Every row comes from one small tree of marks. Brackets hold a mark, then the marks that hang from it, in the order of their numbers. Every link used is in the known rows. Which tree was each row made from?
Known rows:
(K635 (K828 K372 K674)): [ 5.23  3.12 -0.12  3.06  1.91 -6.07  0.47 -2.39 -1.77 -1.13  3.11  0.01
 -0.15 -3.13 -4.18  3.55 -1.91 -0.66 -2.49  8.02  1.45 -1.33  1.52  2.10]
(K335 (K121 K146)): [ 0.01  2.28 -4.32  2.22 -2.90 -1.55 -3.12  2.18 -3.09 -0.71 -2.83 -0.53
  1.99 -2.07 -6.16  0.83  0.86  5.58  2.14  2.46 -0.41 -1.35 -1.13  1.22]
(K119 K121): [ 2.40  2.38 -4.00  0.52 -2.87 -2.30 -1.15  2.86 -1.45 -0.22 -0.08 -0.60
  2.69 -0.24 -6.51  1.18  2.13  3.73  2.14  2.79 -0.07 -0.87 -0.18  0.33]
(K119 (K121 K146)): [ 0.63  2.16 -3.98  1.76 -2.99 -1.19 -2.97  2.30 -1.85 -0.24 -2.78 -1.11
  2.62 -2.07 -7.62  1.20  1.53  4.13  3.22  2.53 -0.40 -1.74 -1.56 -0.02]
(K119 (K121 (K916 K372))): [ 2.27  0.28 -1.27  1.07 -1.81 -2.04 -1.89  2.54 -2.04 -0.17 -1.70  0.25
  1.42  1.39 -3.03 -1.68  2.95  5.32 -0.15  1.71 -3.03  0.84 -0.63 -1.33]
(K121 K146 (K916 K54)): [-0.36 -1.56 -3.18  0.45 -2.79 -1.19 -1.55 -1.20 -1.17 -0.13 -3.65  0.37
 -1.13 -1.70 -2.68 -2.17  1.37  3.21  2.38 -0.77 -0.48 -1.12  0.68 -2.46]
(K54 (K828 K674) K916): [ 1.52  1.19 -1.19  4.61  0.27 -4.37  0.21 -1.49 -0.96 -1.40 -0.89 -0.62
 -1.87 -4.32 -2.76  4.25 -2.21 -0.10  1.26  6.92  2.40 -1.53  1.26  2.18]
(K916 (K121 K146) K372 K635): [-0.79 -1.24 -0.20  2.19 -1.09 -0.08 -1.32 -1.54 -4.19 -5.04 -3.91 -0.31
  1.17  1.10  0.74 -1.36 -1.77  5.38 -2.42 -0.52 -4.32  0.91  0.78  0.15]
(K54 (K916 (K372 K146))): [-0.34 -0.95 -0.92  3.52 -1.84 -1.92 -0.99  0.50 -5.77 -4.72 -2.16  1.23
  0.27 -0.29 -1.34  3.91 -1.84  4.01 -0.78  3.18 -0.40  1.99  0.55 -0.28]
(K635 (K916 K121)): [ 3.06  0.54 -2.83  1.70 -0.32 -2.61 -0.83  0.27 -3.34 -3.33 -2.68  0.94
  0.39  2.56 -2.31  2.86 -1.71  5.78  0.91  2.08  0.96 -1.12  3.26  2.54]
(K119 (K121 K146 K916)): [ 1.34  0.86 -3.84  0.91 -2.65 -1.34 -3.60  2.13 -1.64  1.19 -4.22 -0.58
  0.74 -1.97 -7.42 -0.60  2.82  5.02  3.45  1.32 -0.97 -1.84 -1.40 -1.64]
(K916 K828): [-1.54  0.99 -2.21  0.50 -1.21 -2.37  0.41 -0.53 -1.59 -0.47  0.84  0.46
  0.99  0.95 -2.62  0.16  0.75  1.88  2.60  2.69  0.76 -0.99  2.47 -1.04]
(K635 (K828 (K372 K146)) (K916 K54)): [ 1.67 -0.53  0.54  1.62  2.19 -3.92 -1.33 -2.96 -2.45 -4.05 -0.82  2.01
 -0.88 -0.53 -1.61  5.44 -3.18 -1.15 -0.59  6.53  4.71  1.64  1.57  2.18]
(K335 K121 (K916 K635)): [-0.13 -1.32 -3.24 -1.31 -0.42 -2.36 -1.56  0.56 -1.18 -0.14 -2.27  0.92
  1.24  0.56 -1.77 -1.94  2.50  4.15  1.10  1.70 -0.08  1.44  0.12 -0.68]
(K121 (K916 K372 (K635 (K828 K674)))): [ 0.94 -1.53  2.54  1.95  1.45 -2.69  0.73 -4.10 -0.47 -1.62 -1.40 -1.19
 -1.36 -1.24  1.31 -1.00 -0.31 -1.37 -2.87  6.12 -2.29  0.09  0.67 -2.12]
(K121 K146 (K916 K372 K635 (K828 K674))): [-4.16 -1.47  2.53  2.41  0.98 -0.63 -0.69 -4.00 -0.96 -1.29 -3.62 -1.14
 -0.28 -1.10  2.54 -2.76 -0.11 -0.78 -0.83  3.89 -2.87  0.19 -0.82 -3.64]
(K121 K146 (K916 (K828 K674))): [-2.10  1.03 -1.24  2.32 -0.10 -1.66 -1.27 -2.22 -0.73  0.69 -2.97 -0.79
 -1.09 -2.90 -3.44 -0.61  0.47  0.87  2.15  4.19 -0.48 -2.85  0.08 -2.79]
(K916 K54 K635): [-0.42 -1.96 -2.02 -1.29 -2.75 -1.49  1.45 -2.07 -0.36 -2.11 -0.02 -0.16
  1.07  0.38  1.01 -1.41  0.59 -0.42  0.65  0.27  0.39  0.96  1.57 -1.31]
(K828 K674): [ 2.97  2.61 -2.81  2.26 -1.92 -3.29  1.08 -0.43 -1.77 -0.87  1.09 -1.12
  0.99 -2.39 -4.42  2.13 -0.27  1.25 -0.71  4.60 -0.02 -2.21  1.17 -0.51]
(K121 K146 K916): [ 1.40 -0.37 -3.65  1.23 -2.78 -1.87 -2.15 -0.11 -2.90  0.64 -3.56  0.24
 -0.75 -2.08 -5.67 -0.84  1.46  5.05  2.31  0.29 -0.67 -2.37  1.02 -2.56]
(K119 (K121 (K916 K54 K372))): [ 0.53 -0.93 -0.79  0.26 -1.85 -1.39 -1.35  1.44 -0.33 -0.96 -1.88  0.55
  1.08  1.79  0.00 -3.01  2.85  3.44 -0.14  0.68 -2.76  2.26 -1.07 -1.23]
(K335 (K121 K146) (K916 K54)): [-2.39 -0.93 -4.16  0.38 -0.79 -1.29 -3.35  0.51 -0.59 -0.35 -4.54  1.28
  0.52 -1.20 -2.61 -2.13  2.02  4.95  2.58  0.88 -0.16  0.99 -1.42 -0.22]
(K335 (K916 K372)): [ 1.09 -1.82 -1.52  1.16 -0.03 -2.93 -0.61 -0.10 -2.79 -0.80 -1.00  2.07
  0.73  1.55 -0.73 -1.53  1.63  5.60 -1.07  1.55 -2.10  1.45  1.91 -2.42]
(K916 K635 K828): [-2.69 -0.80 -1.04 -0.71 -0.97 -1.59  0.97 -2.09 -0.97 -1.05  0.32 -0.18
  1.26  1.19 -0.07 -0.98  0.61 -0.31  2.10  2.29  0.64  0.00  2.10 -1.75]
(K916 K372): [ 1.73  0.26 -1.35  2.20 -2.21 -2.50  0.17  0.41 -3.61 -2.07  0.68  0.55
  1.78  1.10 -1.34  0.03  0.41  4.37 -1.47  2.06 -2.20  0.54  1.73 -0.82]

Write each row's tree:
[-0.58  0.09 -3.44  1.32 -2.07 -0.54 -1.27 -0.87 -2.36 -3.81 -3.42  0.39
 -0.04 -0.21 -2.15 -0.61 -1.37  5.02  0.53 -1.41 -1.52 -0.69  1.27  0.99] : (K916 K54 (K121 K146))
[ 4.69  3.37 -1.50  2.77 -0.42 -4.18 -0.12 -0.89 -4.62 -3.07  2.00  0.50
  0.89 -3.45 -5.74  4.83 -2.39  1.06 -4.54  5.32  0.82 -0.17  0.41  0.31] : (K828 (K372 K146) K674)
[ 0.41 -0.54 -0.42 -0.67  0.81 -4.07 -0.10 -2.01 -0.74 -0.01  1.53  2.65
 -0.98  1.53  1.06 -2.40  1.01  1.08  0.20  0.72  1.02  1.62  2.16 -0.76] : (K121 (K916 K54 (K828 K372)))
[-0.15 -1.52 -1.71  2.38  0.89 -1.31 -2.70 -0.53 -4.10 -3.20 -4.99  1.99
 -0.14  1.29 -1.25 -1.93 -0.43  8.97 -1.53 -0.49 -4.23  0.83  1.16 -0.80] : (K335 (K916 (K121 K146) K372))
[-3.68 -1.35 -0.26  1.03  2.43 -0.48 -1.64 -1.12 -4.24 -4.87 -3.46  3.08
 -0.54  3.27  0.14 -0.53 -1.26  6.38 -2.51  0.81 -3.06  2.79  1.78 -1.76] : (K335 (K916 K121 (K372 K146) K828))
[-3.88 -2.26 -2.13 -1.30  0.93 -2.10  0.04 -2.01  0.85  0.03 -0.86  2.21
 -0.40  1.81  1.01 -2.77  1.85  1.29  3.02  1.09  1.00  1.23  2.06 -2.48] : (K335 (K916 K54 K828))
[-0.93 -0.96  2.46  2.75  1.62 -1.22  1.43 -4.36  0.26 -5.86 -1.51 -0.74
 -1.06 -0.34  5.17 -1.25 -3.33 -0.65 -5.26  2.70 -3.10  2.19  0.99  1.85] : (K916 (K54 (K828 K674)) K121 K372 K635)
[-1.55 -0.53  0.06 -0.20  0.31 -2.09  1.15 -3.31  0.32  0.10 -0.80 -0.94
 -0.74 -0.62  0.37 -1.74  0.81 -1.79  0.52  3.90 -0.18 -0.95  1.15 -3.09] : (K121 (K916 K635 (K828 K674)))
[-0.64 -2.72  0.44 -1.01 -1.56 -0.53 -0.72 -0.14  0.31 -1.63 -2.38 -0.19
  1.31  2.08  2.66 -4.07  2.70  1.21 -0.55  0.19 -2.81  3.20 -1.30 -2.00] : (K119 (K121 (K916 K54 K372 K635)))
[-5.02 -1.19  2.72  3.30  1.17 -1.01  0.48 -3.22 -2.96 -5.36 -2.24 -0.62
  0.12 -0.74  3.40  2.99 -3.09 -2.45 -1.42  6.67 -0.19  2.62 -0.79 -1.22] : (K54 (K916 (K372 K146) K635 (K828 K674)))
[ 2.89 -1.30  0.52  1.48  1.89 -5.74 -0.16 -2.69 -2.55 -2.30  0.55  0.94
 -0.87 -1.05  0.02  3.02 -2.02 -0.41  0.88  5.72  3.23  1.33  1.96  2.63] : (K54 (K916 (K635 (K828 K372))))
[-2.89 -0.62 -0.60 -0.12  3.00 -3.02 -3.70 -1.28 -1.67 -0.19 -2.51  2.00
  1.18 -0.01 -0.32 -2.11  1.07  2.94  1.15  2.85  0.61  2.51 -1.22  0.29] : (K335 (K121 K146) (K916 K635 (K828 K372)))
[ 0.69 -0.27 -2.12  0.12 -0.99 -2.01 -1.63  0.44  1.72  0.51 -2.29  0.28
 -1.28 -1.36 -3.24 -1.50  2.29  1.56  2.37  1.68  0.50  0.22 -0.04  0.03] : (K119 (K121 (K916 (K54 K828))))
[ 0.61  1.04 -4.15  1.43 -2.70 -1.70 -3.71  1.87 -2.84  0.62 -4.31  0.04
  0.17 -1.98 -6.01 -1.05  2.15  6.50  2.25  1.15 -0.97 -1.50 -0.96 -0.25] : (K335 (K121 K146 K916))
[-2.68 -0.42 -2.14  0.99 -1.06 -1.37 -2.06 -1.17 -1.79  0.86 -3.35  0.51
 -0.86 -0.82 -3.61 -1.62  1.44  3.26  3.82  1.26 -0.24 -2.00  1.14 -3.01] : (K121 K146 (K916 K828))
[ 2.74  1.41  1.12  1.87  1.99 -3.89  0.31 -4.13 -2.74 -3.77  1.11 -0.32
 -0.28 -3.94 -3.43  4.64 -3.39 -3.12 -4.35  7.79  1.61  0.36  0.33  0.30] : (K916 (K635 (K828 (K372 K146) K674)))
[-1.31  0.38  1.42  2.29  2.23 -3.73  0.17 -3.26 -3.31 -4.10  0.16  0.50
 -0.22 -2.08  0.70  4.50 -3.55 -2.96 -1.44  6.78  2.71  2.08 -0.18  0.64] : (K54 (K916 K635 (K828 (K372 K146) K674)))
[ 5.36  1.14 -0.16  2.44  3.48 -5.41 -1.45 -1.63 -3.28 -3.68 -0.69  2.00
 -0.80  1.84 -2.17  4.32 -3.28  3.89 -0.99  5.48  2.52 -0.11  3.53  5.10] : (K635 (K828 K372) (K916 K121))
[-0.59  1.03  0.37  0.15  4.14 -4.47 -1.09 -1.90 -0.25 -0.27  0.60  1.18
  1.06 -0.18  1.05 -1.10  0.59  0.17 -1.64  5.92  0.70  2.47 -0.86  0.91] : (K335 K121 (K916 K635 (K828 K372 K674)))
[ 1.52 -1.25  0.57  1.62  1.58 -4.34 -0.95 -2.87 -4.23 -4.31 -0.74  1.38
 -1.24 -2.14 -1.75  5.23 -3.36 -0.72 -0.48  5.97  3.48  2.02  1.09  1.60] : (K54 (K916 (K635 (K828 (K372 K146)))))
[ 2.31  0.32 -1.41  2.02  1.65 -3.09 -1.08 -1.39 -2.16 -3.40 -3.02  0.67
 -1.00  1.87 -2.74  3.70 -2.42  3.88  1.53  5.11  1.87 -1.55  3.52  3.31] : (K635 K828 (K916 K121))
[-4.59 -0.85 -0.83  1.69  1.16 -0.27 -1.99 -2.47 -0.96 -3.99 -5.35  0.87
 -0.34  2.43  1.55  0.62 -2.25  2.50  3.57  1.77  1.42 -0.14  1.56  1.76] : (K635 (K916 K54 (K121 K146) K828))
[ 1.32  0.86  1.12  6.07  2.05 -3.53 -0.11 -1.53 -2.66 -5.08 -2.32  0.20
 -2.01 -1.29  1.32  2.96 -4.08  3.38 -3.01  5.20 -1.67  0.67  1.42  4.01] : (K54 (K828 K674) (K916 K121 K372))
[-1.55  0.95 -0.73  1.32  1.40 -2.45 -1.59 -2.23 -2.42 -3.84 -1.00  1.92
 -0.06  1.00  0.53 -0.81 -2.27  3.36 -0.45  0.01 -0.49  1.19  1.36  2.46] : (K916 K54 (K121 K146) (K828 K372))
[ 1.94  3.60 -0.48  1.73  2.00 -4.97 -1.43  0.17 -1.41  0.51  1.27  0.88
  0.19 -0.80 -2.08 -0.28  0.75  1.93 -1.53  5.56  0.25  0.34 -0.59  1.79] : (K335 (K121 (K916 (K828 K372 K674))))
[-3.37 -0.70 -1.18  0.05  1.97 -2.48  0.95 -3.17  1.91 -0.15 -0.52  0.85
 -0.61 -0.23  1.27 -1.65  0.85 -1.15  1.27  4.05  0.78  0.44  1.05 -2.37] : (K335 (K916 K54 (K828 K674)))
[ 0.31  1.48 -1.41  5.88  1.15 -2.76 -1.82 -1.87 -2.22 -3.86 -4.90 -0.75
 -2.71 -4.55 -3.19  3.97 -4.17  3.18  0.72  4.82  0.35 -2.08  0.65  3.80] : (K54 (K828 K674) (K916 (K121 K146)))
[ 0.49  0.09 -1.36  2.33 -1.94 -0.92 -3.68  2.01 -2.46 -0.29 -4.30 -0.28
  1.36 -0.51 -4.20 -1.61  2.40  5.78  0.84  1.58 -3.41  0.10 -1.99 -1.69] : (K119 (K121 K146 (K916 K372)))
[ 0.95 -1.18  0.36 -1.16  1.12 -4.05 -0.08 -2.46 -1.82  0.15  1.08  1.77
 -0.32  1.39  0.78 -2.17  0.95  0.75 -0.20  1.37  0.64  1.23  2.25 -1.58] : (K121 (K916 K635 (K828 K372)))
[-4.76 -1.56  1.49  0.73 -0.44  0.20  0.14 -2.29 -3.50 -4.42 -1.19  0.42
  1.44  1.62  1.43  0.30 -1.04  0.01 -1.75  2.74 -1.51  2.59  0.62 -2.97] : (K916 (K372 K146) K635 K828)
[ 1.16  3.76 -0.23  2.55  2.32 -3.13 -0.32 -1.78 -4.34 -5.13  0.97  1.35
  0.00 -0.57 -3.03  3.74 -3.97  2.15 -4.64  4.27 -0.47  0.49  1.13  1.95] : (K916 K121 (K828 (K372 K146) K674))
[ 4.18  0.78  0.39  2.16  1.66 -5.32  0.21 -3.19  0.38 -0.30  1.28  1.12
 -2.72 -3.47 -0.79  0.01 -0.90 -0.81 -3.05  3.94  1.22  0.27  1.40  0.99] : (K121 (K916 (K54 (K828 K372 K674))))
